Each row was made from one path, in order. Every step used is in the known rows, and no mark comes twice. Write each row's path.
Known rows:
zoku > misugup: [  6  -1  -2  -1  -4  -1   4   0  -3   0   3  -3  -7  -4  -2   4  13   3
   4  -1   3   2   5  -2 -14   1  -3   3  -4   4   6  -7  -7  -3  -2   0
  -1  -3   2  12  -3  -2  -2  -3  -2  -1   2  -4  -8  13   4  -1   7  -3
   3]
rofid > kolel > misugup > zoku: [ -2  -2  -2   1  -9   1   0  -1   5   1   3   5   7   1  -3  -5  -8  -1
   0  13  -4  -3  -7   0  11  -2   4  -3   0   5  -4   1   7  -3 -10   8
   3   0  -1  -7  -7   2   9  -4  -1   1  -3   2   8   7   8   3  11   4
  -1]
zoku > rofid > kolel > misugup: [ -2  -3   5  -5  -5   1  -4  -1   0 -12   4   9   1   0  -2  -3  -6   1
  -2   7  -3  -2  -2  -3  12   0   3  -4  -6   7  -2  10   2   4   2   7
  -2   2   6  -9  -2  -5  10  -4  -5  11   6  -4   3   4  -1   2  -4   1
  -2]
tanom > tasap > rofid > beti: [ 20   7 -11  -6  17 -14  -2   2  -3  -6   4  -7   0  -2  -1  -2  17  12
   5   4  10   2   6   3 -21  -2 -12   4  -8   9  20  15  -7   5  11  -1
   2  -7  -4  26   2   3  -6  -4  12  14   5   4  20   5  -3  -5 -20   1
   8]
rofid > zoku: [ 1 -2 -7 -2 10 -4  0 -2 -2  3  3 -4 -3 -4  2  3  9  1 -1  4  3  7 -2  1
 -9  3 -4  1  0 15 15  8 -4  4  6  0  4  0  3  9  2  1 -4 10  2  0 -3  0
 -2 -5  1  0  4 -4  4]
tasap > rofid > zoku: [  1   4 -12   0  29  -6  -4  -4  -5  -1  13  -4  -1  -6   8   2  13   1
   0   2   5   4  -3   8  -7   1  -6   1  -3   5  19  12  -1   8  18   0
   2  -2   3   9   8   0  -7  10   8   6  -3   8   4  -1  -1  -5  -7  -5
   7]
zoku > misugup > kolel > rofid: [ -5  -2   6   4 -15  11   4   3   1   2  -8   1   4   8  -4   0  -5   1
  -1   4  -3  -6   3  -2   5   1   6  -4  -1   6 -12 -16   1  -4  -2  -3
  -3   2  -1 -12  -8  -1   6  -6  -1 -11   3   3  -5   0  -1  -2  -3   3
  -3]
zoku > misugup > kolel > rofid > beti: [ -8  -3   9   3  -9  11  -2   4   2   3 -13   3  -1  12  -6  -1  -9   5
  -3  13  -4  -6  -4  -2   8  -1   7  -6  -2   9 -13  -5  -1  11   0  -1
  -1   6   4 -21  -6   0  11 -11   0  -1   9   1  15   2   1   0  -2   7
  -7]
tasap > rofid: [ 10   6 -11  -2  20  -8   1  -1  -7  -6  14 -10  -4 -10   6   4  20   4
   2  -8  11   2   9   6 -21   1  -6   4  -3  -2  19   4  -4   4  14  -4
  -1  -8  -2  29   2  -6  -7   5   7   4  -1   6  -2   8  -2  -5 -11  -5
  11]
misugup > beti > rofid: [  1   0   3  -1 -11  -1  -2  -1   2  -2  -7  -6  -3  -3   3   5  -1  -4
   0 -14   3   3   3  -2  -4   0  -1   2   7 -12  -4  -8  -3   3  -9  -6
  -2   1  -3   7   4  -2  -6   5  -5   6  -5  -3  -2  -1  -5   3  -2   1
   1]
beti > rofid > kolel: [ 10   0  -2  -3   1  -3  -6  -8   0 -18   0  -2   1  -2   4   2  -2   2
   0  -1   2   3   2  -1  -2  -1  -4  -4  -3  -4   6  11  -2   8   2  -1
  -1  -3  -4   1   5  -3  -5  11   2  10  -4  -5   1  -3  -9   6  -8   0
   3]
beti > misugup > kolel: [  4  -1   1   3 -16   0   5   5   3   0  -2   0  -2   2   1   2 -11  -3
   0 -14  -1   2   6  -3  -1  -1  -1   3   7 -12 -12  -3   2  -5  -9  -3
  -1   1 -12   3   0   4   5  -1  -4 -16  -7  -3  -9   9   8   3   8   1
   3]
misugup > zoku > rofid: [  3  -2   6   1  -3  -1   4   3  -3  12   4   0  -7  -3  -1   1   1  -2
  -2  -7  -2   0   2  -1   2   3   4   3   5  -1   2  -1   2 -20   3   1
  -1  -1   4   4  -1   1  -7  -2  -3  -3  -2  -4  -7 -10  -3  -2   6  -4
  -4]
beti > misugup > kolel > rofid > tasap: [ -7   1   3   2   2   5   6  -4   2  -4  -8   0   3   2  -1   1 -11  -5
  -5 -14   1   0   5  -4   8   5   3   0   4 -11 -20  -8   3  13 -11 -10
  -1  -1 -12  -3   0  -6   7   2  -4 -17  11  -1 -23 -10  -2   6  -3   3
  -5]
zoku > rofid: [  7  -2   4  -4   3  -4   3   2  -6  -3   6  -3 -10  -6   1   3   9   0
  -2  -9   5   2   8  -4  -8   4  -1   2  -1   3   8   2  -5  -7   9  -2
  -3  -3   5  15   1  -5  -5   3  -3   3   4  -6 -11  -4  -6  -2  -5  -6
   0]
tasap > rofid > zoku > misugup > beti: [-16   3  -3   3  14   2  -7   1   1  10   2   5   1   0   4  -1   5  -2
   4   6  -4  -2 -10   6   4  -7  -1   3  -3 -11   0  -3   1   8   5   5
   1   5  11 -12   7   5  -3  -4   2   6  -5   5  11   9   7  -6   8  -1
  -1]
kolel > rofid > zoku > misugup > beti: [-24  -2   6   0  -7  10  -3   1   4  11 -15   4   5   6  -3   0  -4  -5
  -2  12  -8  -3 -11   1  12  -3   6  -2   1   9 -11 -11  -1   9  -3   4
   0   8  12 -27  -4   2   3  -3  -4   0   2   4   9  -5   2  -3  11   3
  -7]
rofid > zoku > misugup > kolel: [ -7  -4   2   5  -5   6  -1   3   2  11  -2   7   0   7   0  -2  -7   2
   2  10  -6  -1  -7  -2   9  -1   1  -2  -1   1  -5  -3   3  -5  -3   3
   2   8   3 -16   4   8   4  -1  -1 -10  -5  -2  -2   2   9   1  10   0
  -4]
misugup > kolel > rofid: [  0  -1   2   1  -9   5   5   4   0  -1  -5  -6   4   4  -1   2  -4   1
  -4  -3   4  -3   8  -2  -4   4   5  -4   2  10  -5  -9   2  -1   1  -6
  -2  -1  -5   2  -7  -4   5   1   2 -10   2   6  -6  -8  -4  -1 -11   3
   3]
tanom > tasap: [ 23   2  -8  -8  -9 -13   8   3  -2  -4   0 -10   1  -6  -3   0  17   7
   5  -5   9   4  14  -5 -25   2 -10   5  -4  13  17  -1  -8 -16  -3  -2
   1  -8  -8  35  -5   3  -8   0   3  -1   2  -2  -7   0  -2  -2  -8  -3
  10]
kolel > misugup > zoku > rofid: [ -4  -3   8   1 -10   4   4   3   0   9   4   6  -1   1  -4  -4  -7  -5
  -3  -2  -6  -3  -4   1  13   3   7   1   5   4  -8  -3   5 -16  -6   3
  -2   4   4  -9  -5   0   4  -9  -7   1   1  -1  -1  -1   0   0   7  -1
  -7]

Which path is each row?
[-10  -3   1   3   0   8   1   1   2   5  -8   0   6   8   1  -1 -10  -1
  -6   6  -2  -2  -4   1  10   3   5  -6   3  17  -4   0   5   3   6  -2
   1   5  -1 -16  -1   1   4   8   3  -9   0   6   2 -17  -4   0  -3   1
  -1] | misugup > kolel > rofid > zoku
[  0  -2  -2   2 -11   1   6   2   2   6   3  -1   3  -1  -4  -2  -1  -3
  -1   2  -2   0  -2   3   1   3   4   2   5   7  -2  -8   3 -13 -13   1
   2   0  -3   4  -8   1   5  -6  -3  -3  -1   3  -1   6   7   1  11   1
   1] | kolel > misugup > zoku
[  4  -2   2   4 -13   3   4   5   0   5   0   2  -4   3  -2   1  -1   4
   4   1   0  -2   5  -5  -4   0  -1   0  -2  -6  -5 -12   0  -9  -6  -1
   0   1  -2   4  -2   2   4  -7  -3 -11  -2  -4  -9  11   8   1   5   1
   0] | zoku > misugup > kolel
[ -4  -1  10   2 -12   2   5   1   1   9  -1   5  -5   0  -1   0 -11  -9
  -3 -16  -9   1  -1   0  11   0   4   5  10 -12 -12   2   2 -19  -3   1
  -2   0  -1 -12   0   4  -4  -5  -5  -9  -6  -7  -6  -5   1   0  15  -3
  -6] | beti > misugup > zoku > rofid
[ 10   6 -12  -2  21  -9  -6  -5  -4 -13  15  -4   2  -8   6   0  12   6
   3   3   9  -1   4   4 -12  -3  -6  -1  -9  -6  17  12   1  11  14   4
   0  -7  -1  18   3  -5  -2   6  10  10  -1   4   5   8  -1  -2 -13  -1
  10] | tasap > rofid > kolel
[  0  -2   5   0  -2  -1  -2   0   0   4   4   6  -1  -1   0  -3  -8   0
  -1   4  -4  -3  -3  -4  11   0   4  -2  -1  -8   1   8   6 -13   5   8
   1   0   7  -8   1   1  -2  -2   0   1  -3  -5   1 -10  -2   1   4  -1
  -5] | misugup > zoku > rofid > kolel
[ 10   2  -2  -3  20  -5   1 -11  -4 -12   3  -7  -8  -9   2   4  11   0
   0 -16   9   7   8  -3 -10   7  -6   2  -1  -9   6   0  -6  15  -6 -13
   0  -6  -7  21  10 -10 -10  14  -4   4   9  -7 -26 -10 -13   9 -10  -4
  -2] | beti > rofid > tasap
[  1  -2   9   1   4   0  -2   4  -2  12  -1   2 -10   2  -4  -1  -4   1
  -4   4  -3   0  -5   1   5   0   5   1   4   2   0  10   0  -6   5   2
   2   2   9  -5   1   1  -2  -7   0   7   3  -5  13  -8  -2   0   6   0
  -9] | misugup > zoku > rofid > beti
[ -1   0   2  -2  -9  -2  -8  -4   4  -9  -8   0   3  -1   3   2  -8  -1
   1  -2   0   0  -2  -3   4  -5  -1  -2   2 -16  -5   2   1  11  -8   2
   0   2  -1  -4   5  -1  -2   6  -2  10  -6  -3   7  -1  -4   6  -1   4
  -1] | misugup > beti > rofid > kolel
[-4 -2 -2  0  6  2 -1 -3 -1  5  1  3 -4  0  0  1  7  1  2 10 -3  4 -7  0
 -2 -1 -2  1 -3 10  7  2 -5  1  2  3  2  3  7 -5  2  4 -2  2 -2  0 -1 -3
 -2  3  5  0 11 -4 -1] | rofid > zoku > misugup
[ -2  -2   3   1 -11   5  -4  -7   6  -7  -2   8   9   4  -1  -5 -17  -6
  -1   7  -9  -1 -10   2  21  -2   4  -6   4  -3  -9   6   8  -2 -12   4
   0   3  -5 -23  -1   2   4   1  -1   7  -6   0   9   0  -2   7   3   4
  -3] | beti > rofid > kolel > misugup > zoku
[-15  -2   1   0   4   9   0  -4   0   2  -7   3   3   4  -2   1   2  -2
  -2  13  -6   0  -8   3   6   2   4  -3  -3  23   0  -2  -4   7   7   1
  -1   3   9 -21  -5   0   1   4   1  -2   4   2   1  -8  -4  -3   5  -1
  -3] | kolel > rofid > zoku > misugup
[  4   3  -5   3   5  -1  -1   5   2   6   1   7   9   7   0  -8   0   7
   8   9  -4  -5  -3   2   5  -3  -7   0  -8  -2   4   3   4 -14   3   3
   1   3  -2 -10   6  15  -4  -7   8  -4  -5   4   9   1   4  -5  -8  -1
   1] | tanom > tasap > rofid > zoku > misugup > kolel
[  9   5  -8  -2  26  -8  -5  -1  -6  -6  10  -8  -7  -4   3   2  16   7
   1   3  10   3   1   8 -18  -2  -6   2  -5   0  17  14  -5  18  16  -2
   2  -6   3  19   4  -5  -2   0   9  14   5   4  18   9  -1  -4 -10  -1
   6] | tasap > rofid > beti
[ -5   0   2   0 -14   0   1   5   1   8  -5  -1  -4  -2  -3   3   7  -1
   4   0   1  -1   2  -4  -9  -5   0   5   1 -10  -6 -17  -4  -1 -11   2
   0   2   5   8  -3   0   0  -9  -6  -1  -1  -3  -2  14   9  -1  13   1
  -1] | zoku > misugup > beti
[ -5  -1   5   2 -19   7   5   1   4  -4  -9  -1   5   7  -1   1 -15  -6
  -5 -10  -4  -2   4   0   7   1   5  -2   8  -2 -19  -7   3   3  -5  -5
  -4   1 -11 -14  -7   0   8   0   0 -16  -2   3  -5  -2   0   0   1   4
   1] | beti > misugup > kolel > rofid
[ 23   7 -13  -6  10 -14   4   1  -5  -7   9  -9   3  -8   1  -1  21   8
   7  -5  10   1  13   2 -24   2 -12   6  -7   4  23   5  -5 -10   8  -3
  -1 -11  -9  35   0   2 -11   0  10   4   0   5   0   4  -4  -7 -20  -3
  12] | tanom > tasap > rofid
[ -6  -1   8   2 -10   2  -2  -1   4   2   0  11   1   2   0  -4 -19  -7
  -2  -5 -12  -2  -6  -1  21  -4   5   1   5 -17 -14  10   7  -9  -2   9
  -1   2   1 -24   1   5   1  -4  -2  -4  -6  -8   2  -5   2   2  14   0
  -8] | beti > misugup > zoku > rofid > kolel
[-10   4  -5  -1   3  -2  -9   1   3  -9   5   5   9  -1   2  -4  -2   0
   2   8   1  -5  -5   5   6  -9   0  -1  -5 -14  -4  -1   7  15  -3   8
   0   2   2  -1   0  -3  10  -7   1  14   0   9  18  18   8  -2  -5   6
   5] | tasap > rofid > kolel > misugup > beti
[  0   0   1   1  12   2   5  -1  -2  -2  -4  -5   2   0  -2   1   0   1
  -4  -6   8  -2   9  -5  -1   7   3  -3  -1   0  -6 -11   2  11  -5 -11
   1  -3  -6  12  -1 -10   3   5  -2 -12  14   2 -22 -15  -6   4 -14   2
  -3] | misugup > kolel > rofid > tasap
[ -9  -1   3   0   0   2  -6  -3   4   2 -10   0   0   1   4   2  -6  -7
  -2  -5  -4   4  -8   1   7  -3   0  -1   7  -5  -3   2   0   9  -6  -3
   1   7   3 -12   9   3  -6  10  -3   7  -8  -1   4 -10  -4   3   7   0
  -3] | misugup > beti > rofid > zoku
